What can hang from each mark
rosuban: mekop
logara: mekop silem
bupu: silem
ninir: mekop zagim
mekop: bupu rosuban sesu
pumiz: mekop silem
zagim: ninir
sesu: zagim

Every row comes from one small tree of marks. The marks that hang from a mark follow it in brackets, in alphabetical order. Every link used is in the known rows. Which tree was each row made from?
Known rows
logara[silem]: [-1.33  0.43  0.32 -0.62  0.60  0.16 -1.06  0.71  0.65 -1.74 -0.10 -0.58
 -0.48  1.64 -0.70  0.24 -0.09  0.74 -1.17 -1.86 -0.17]
pumiz[mekop]: [-1.14  0.44  0.10  0.69  0.03  0.63 -1.30  1.03  0.46 -2.71  0.73 -0.12
 -0.01  1.49  1.81 -1.04  0.19  0.28 -0.85 -0.17  0.42]
logara[mekop[bupu rosuban sesu] silem]: [-1.84  1.09  2.09 -0.89  0.37  0.60 -2.42  0.55  1.74 -1.91 -0.25 -0.61
 -0.90  3.77 -2.27  1.12  0.08  0.63  0.34 -2.48  0.30]
pumiz[mekop[sesu] silem]: [-1.33 -0.59  0.14  1.39 -0.45  0.75 -0.54  0.14  1.14 -1.87  0.53 -0.46
  0.10  3.29  2.49  0.24 -0.26 -0.75 -0.55  0.00  0.54]
pumiz[mekop[bupu rosuban] silem]: [-3.29 -1.19 -0.60  1.81 -0.53  0.36 -0.99  1.70  0.54 -2.50  0.02  0.77
  0.34  2.68  0.73  0.27  1.01 -0.70  0.85  0.17  0.80]
sesu[zagim[ninir[mekop[bupu rosuban]]]]: [-1.88  0.89  0.08  0.30  0.38  0.95 -0.77  1.96  1.40 -1.16  1.94 -0.44
 -0.55  3.76 -0.29  0.18  0.08  2.17  1.49 -0.14 -1.03]
logara[mekop[rosuban sesu] silem]: [-0.99  1.16  2.14 -1.40  0.25  0.67 -2.44  0.04  1.97 -1.31 -0.53 -0.97
 -1.04  3.76 -1.56  1.24 -0.04  0.32  0.02 -1.96  0.88]
mekop[bupu[silem] rosuban sesu]: [-3.55 -1.04 -0.44  1.20  0.41  0.49 -1.81  1.88  2.49 -2.57  1.54  0.20
 -1.53  4.26 -1.14  0.77  0.63  0.52  1.70 -1.44 -1.52]
ninir[mekop[rosuban sesu] zagim]: [-1.74  0.61  0.62  0.35 -0.11  1.23 -1.14  1.41  1.59 -1.23  1.63 -0.06
  0.30  4.10 -1.48  1.00 -0.29  1.59  0.67 -1.14 -0.47]
pumiz[mekop silem]: [-1.63 -0.63 -0.15  1.43 -0.51  0.46 -0.36  1.00  0.62 -2.22  0.36  0.05
  0.53  2.01  2.25 -0.04  0.40 -0.62 -0.62  0.42  0.83]
sesu[zagim[ninir]]: [-1.58  0.97  0.44  0.09  0.79  0.67 -1.13  1.37  1.42 -1.08  1.62 -0.73
 -0.92  3.18  0.57  0.00  0.10  2.09  0.56  0.12 -0.80]
sesu[zagim]: [-2.47  1.19  0.16 -0.06  0.64 -0.01 -0.88  1.79  1.61 -1.16  1.19 -0.63
 -0.31  3.08  0.42  0.05  0.29  1.79  0.02 -0.51 -1.28]
logara[mekop]: [-1.04  1.15  2.07 -0.38  0.43  0.55 -1.72  1.52  1.94 -2.43  0.78 -0.48
 -0.44  1.44 -0.09 -0.30  0.67  1.52 -0.29 -0.67  0.33]
rosuban[mekop[sesu[zagim]]]: [-1.66  2.13  0.37 -0.02 -0.22  1.50 -0.09  0.71  2.13 -1.45  1.27 -0.97
  0.53  3.75  0.98 -1.06 -0.10  1.85 -0.11 -1.50 -0.33]
mekop[bupu[silem] rosuban sesu[zagim]]: [-3.91 -0.28 -0.50  0.98  0.38  0.17 -1.60  2.07  2.63 -1.94  1.87 -0.08
 -1.34  5.50 -0.94  1.19  0.49  0.80  1.93 -1.29 -2.12]
zagim[ninir[mekop]]: [ 0.08 -0.03  0.32  0.41  0.29  1.75 -0.62  1.33  1.03 -1.94  2.10 -0.42
 -0.78  1.83  0.26 -0.56 -0.28  2.09  0.78 -0.07 -0.05]
pumiz[mekop[bupu sesu] silem]: [-2.18 -0.65  0.12  1.91 -0.33  0.77 -0.59  0.66  0.91 -2.54  0.79 -0.02
  0.21  3.32  1.79  0.13 -0.14 -0.46 -0.27 -0.48 -0.07]
ninir[mekop[bupu rosuban]]: [-2.66 -0.32 -0.67  0.63 -0.14  0.87 -0.56  2.58  1.19 -2.19  1.41  0.49
  0.17  2.49 -1.45 -0.11  0.47  1.60  1.45 -1.24 -0.79]
pumiz[mekop[bupu sesu]]: [-1.68  0.39  0.37  1.13  0.12  0.92 -1.53  0.69  0.76 -3.00  1.15 -0.20
 -0.30  2.79  1.39 -0.84 -0.38  0.48 -0.56 -1.11 -0.46]
ninir[mekop[bupu rosuban sesu] zagim]: [-2.58  0.51  0.60  0.85  0.03  1.20 -1.11  1.93  1.36 -1.91  1.88  0.34
  0.43  4.15 -2.17  0.88 -0.19  1.92  0.92 -1.66 -1.06]
sesu[zagim[ninir[mekop[rosuban]]]]: [-1.46  0.91  0.05  0.08  0.32  0.95 -0.80  1.72  1.47 -0.82  1.80 -0.63
 -0.57  3.78  0.07  0.23  0.05  1.98  1.34  0.09 -0.71]
logara[mekop[bupu] silem]: [-1.25  1.46  2.19 -0.78  0.51  0.31 -1.69  1.27  1.07 -2.69  0.21 -0.44
 -0.18  1.72 -1.74  0.47  0.21  1.15 -0.90 -2.38  0.06]
pumiz[mekop[rosuban sesu] silem]: [-2.22 -1.01 -0.25  1.29 -0.59  0.75 -1.12  0.30  1.29 -1.47 -0.05 -0.11
 -0.20  3.99  1.70  0.63  0.20 -1.20  0.64  0.30  1.05]
sesu[zagim[ninir[mekop[bupu]]]]: [-1.46  1.09  0.23  0.33  0.47  0.93 -0.50  1.88  1.29 -1.36  2.24 -0.57
 -0.41  3.43  0.12  0.00 -0.17  2.37  0.91 -0.29 -1.29]

Write each row's tree
[-0.90  1.49  2.50 -0.78  0.52  0.68 -1.84  0.39  1.58 -2.36  0.34 -0.89
 -0.63  3.07 -1.48  0.72 -0.46  1.03 -0.88 -2.77 -0.23] | logara[mekop[bupu sesu] silem]
[-2.18  1.83  0.09  0.79 -0.31  1.23  0.18  1.69  2.26 -2.57  2.28 -0.54
  0.64  3.82  0.56 -0.82  0.19  1.76  0.04 -1.93 -1.37] | rosuban[mekop[bupu[silem] sesu[zagim]]]
[-1.26  0.80  0.76  0.07  0.83  1.09 -1.38  0.17  2.16 -0.92  1.63 -1.29
 -1.47  4.52  0.82  0.23 -0.76  1.73  0.40 -0.71 -1.10] | mekop[sesu[zagim[ninir]]]
[-2.85  0.51  0.29  0.89 -0.07  0.88 -0.93  2.84  0.86 -2.17  1.73  0.82
  0.85  2.80 -2.39  0.59  0.40  2.00  0.92 -1.30 -0.79] | ninir[mekop[bupu rosuban] zagim]
[-4.37  0.13 -0.08  0.57  0.70  0.52 -2.09  1.44  2.22 -1.29  0.84 -0.18
 -1.29  5.49 -1.41  0.67  0.26  1.34  2.08 -1.45 -1.52] | mekop[bupu rosuban sesu[zagim]]
[-3.70 -0.02  0.13  0.64  0.78  1.00 -2.22  1.19  2.08 -1.22  1.15 -0.26
 -1.74  5.54 -1.33  0.59  0.13  1.55  2.48 -1.03 -1.18] | mekop[bupu rosuban sesu[zagim[ninir]]]
[-0.91  1.06  1.01  0.41  0.05  1.20 -0.51  1.23  1.40 -1.68  2.25 -0.41
  0.59  3.41 -0.62  0.59 -0.81  2.00 -0.47 -1.45 -0.99] | ninir[mekop[sesu] zagim]
[-1.71  0.01  0.01  0.57 -0.11  0.93 -2.03  0.32  1.12 -1.94  0.27 -0.30
 -0.72  3.51  1.31 -0.35  0.01 -0.25  0.36 -0.24  0.67] | pumiz[mekop[rosuban sesu]]
[-1.75  0.40 -0.34  0.02 -0.23  1.05 -0.48  1.29  2.08 -0.78  1.58 -0.64
 -0.23  4.69 -0.45  0.52 -0.40  1.31  1.42 -0.99 -0.87] | ninir[mekop[rosuban sesu[zagim]]]
[-1.95  1.24  0.04  0.91 -0.27  1.46  0.05  1.54  2.13 -3.05  2.09 -0.28
  0.45  2.98  0.47 -1.15  0.27  1.64 -0.12 -2.03 -0.97] | rosuban[mekop[bupu[silem] sesu]]
[-2.55 -0.08 -0.01  1.08  0.03  0.89 -2.09  0.87  0.90 -2.64  0.51  0.12
 -0.62  3.46  0.59 -0.44  0.15  0.04  0.61 -0.76  0.11] | pumiz[mekop[bupu rosuban sesu]]
[-0.87 -0.37  0.19  0.69  0.31  1.95 -1.18  1.17  1.37 -1.90  1.98 -0.21
 -1.25  3.23 -0.60 -0.19 -0.33  1.89  1.83 -0.47 -0.23] | zagim[ninir[mekop[bupu rosuban sesu]]]
[-1.12 -0.38  0.02  0.73  0.25  1.69 -1.02  1.76  1.03 -2.12  1.84  0.13
 -0.97  2.31 -0.73 -0.39  0.17  1.95  1.78 -0.20 -0.04] | zagim[ninir[mekop[bupu rosuban]]]
[-0.85 -0.59 -0.20  0.95  0.14  1.59 -0.84  2.10  1.19 -2.44  2.37  0.16
 -0.98  2.29 -0.56 -0.13  0.30  1.68  1.69 -0.15 -0.35] | zagim[ninir[mekop[bupu[silem] rosuban]]]
[-1.53  1.43  2.01  0.23  0.36  0.47 -1.52  1.76  2.73 -2.72  2.17 -0.69
 -0.60  3.64 -0.16  0.54  0.20  1.49  0.10 -1.45 -1.35] | logara[mekop[bupu[silem] sesu[zagim]]]
[-1.25  1.63  2.12 -1.49  0.24  0.47 -2.27  0.17  2.10 -0.80 -0.31 -1.23
 -0.88  4.61 -1.45  1.47 -0.11  0.44  0.22 -1.87  0.48] | logara[mekop[rosuban sesu[zagim]] silem]
[-2.28  1.54  0.37  0.61 -0.06  1.60 -0.26  1.10  1.78 -2.54  1.31 -0.38
  0.52  2.94  0.17 -1.47  0.09  2.00 -0.01 -2.11 -0.53] | rosuban[mekop[bupu sesu]]
[-2.06  1.99  0.51  0.50  0.00  1.80 -0.25  1.07  1.87 -2.12  1.74 -0.63
  0.33  3.83  0.32 -1.24 -0.08  2.32  0.42 -1.71 -0.69] | rosuban[mekop[bupu sesu[zagim[ninir]]]]
[-3.98 -0.71 -0.04  0.74  0.71  0.82 -2.30  1.21  2.00 -1.89  0.50  0.10
 -1.48  4.21 -1.52  0.26  0.40  1.10  1.84 -1.59 -0.93] | mekop[bupu rosuban sesu]
[-1.14 -0.03 -0.22  1.03 -0.20  0.97  0.18  1.95  1.82 -2.76  2.92 -0.27
  0.00  3.14 -0.11  0.11 -0.54  1.46  0.26 -1.83 -2.07] | ninir[mekop[bupu[silem] sesu]]
[-1.20  0.96  0.06  0.57  0.29  0.79 -0.30  2.20  1.54 -1.68  2.77 -0.50
 -0.41  3.43  0.34  0.24 -0.02  2.07  0.83 -0.21 -1.59] | sesu[zagim[ninir[mekop[bupu[silem]]]]]
[-1.70  0.81  0.06  0.61  0.04  1.03  0.01  1.65  1.70 -1.80  2.41 -0.54
  0.19  4.04 -0.28  0.10 -0.80  2.01  0.56 -1.77 -2.05] | ninir[mekop[bupu sesu[zagim]]]
[-1.51 -0.13 -0.34  0.08 -0.25  1.24 -0.66  1.14  1.92 -1.24  1.35 -0.45
 -0.38  3.88 -0.53  0.25 -0.30  1.14  1.25 -1.07 -0.56] | ninir[mekop[rosuban sesu]]
[-2.05  0.56  0.31  0.38 -0.20  0.94 -0.94  2.27  1.07 -1.59  1.47  0.42
  0.73  2.80 -1.71  0.69  0.35  1.74  0.69 -0.75 -0.19] | ninir[mekop[rosuban] zagim]
[-3.98 -1.13 -0.91  1.27  0.32  0.00 -1.60  3.14  1.71 -3.11  1.31  0.93
 -0.95  2.37 -1.44  0.37  1.64  0.72  1.61 -0.90 -1.13] | mekop[bupu[silem] rosuban]
[-1.30  1.08  1.85 -1.35  0.23  0.32 -2.28  0.95  1.43 -1.63 -0.73 -0.51
 -0.59  2.43 -1.82  0.93  0.63  0.39 -0.02 -1.55  1.17] | logara[mekop[rosuban] silem]
[-0.35  2.14  2.53 -1.44  0.36  0.48 -1.66  0.01  1.93 -1.23  0.30 -1.53
 -0.55  3.91 -0.66  1.10 -0.58  0.88 -0.98 -2.14 -0.01] | logara[mekop[sesu[zagim]] silem]
[-2.54  0.09  0.15 -0.03  0.60  1.03 -2.25  0.44  2.42 -0.37  0.72 -0.83
 -1.91  5.49 -0.31  0.77 -0.04  1.11  2.13 -0.24 -0.31] | mekop[rosuban sesu[zagim[ninir]]]
[-2.53 -0.36 -0.56  1.42 -0.27  0.38 -1.57  2.18  0.70 -3.39  1.08  0.65
 -0.23  2.19  0.63 -0.44  0.95 -0.22  0.47 -0.31 -0.05] | pumiz[mekop[bupu[silem] rosuban]]
[-1.68  0.14 -0.19  1.50 -0.10  0.39 -1.01  1.98  0.50 -3.82  1.69  0.37
  0.08  1.49  1.44 -0.80  0.46  0.23 -0.70 -0.60 -0.62] | pumiz[mekop[bupu[silem]]]
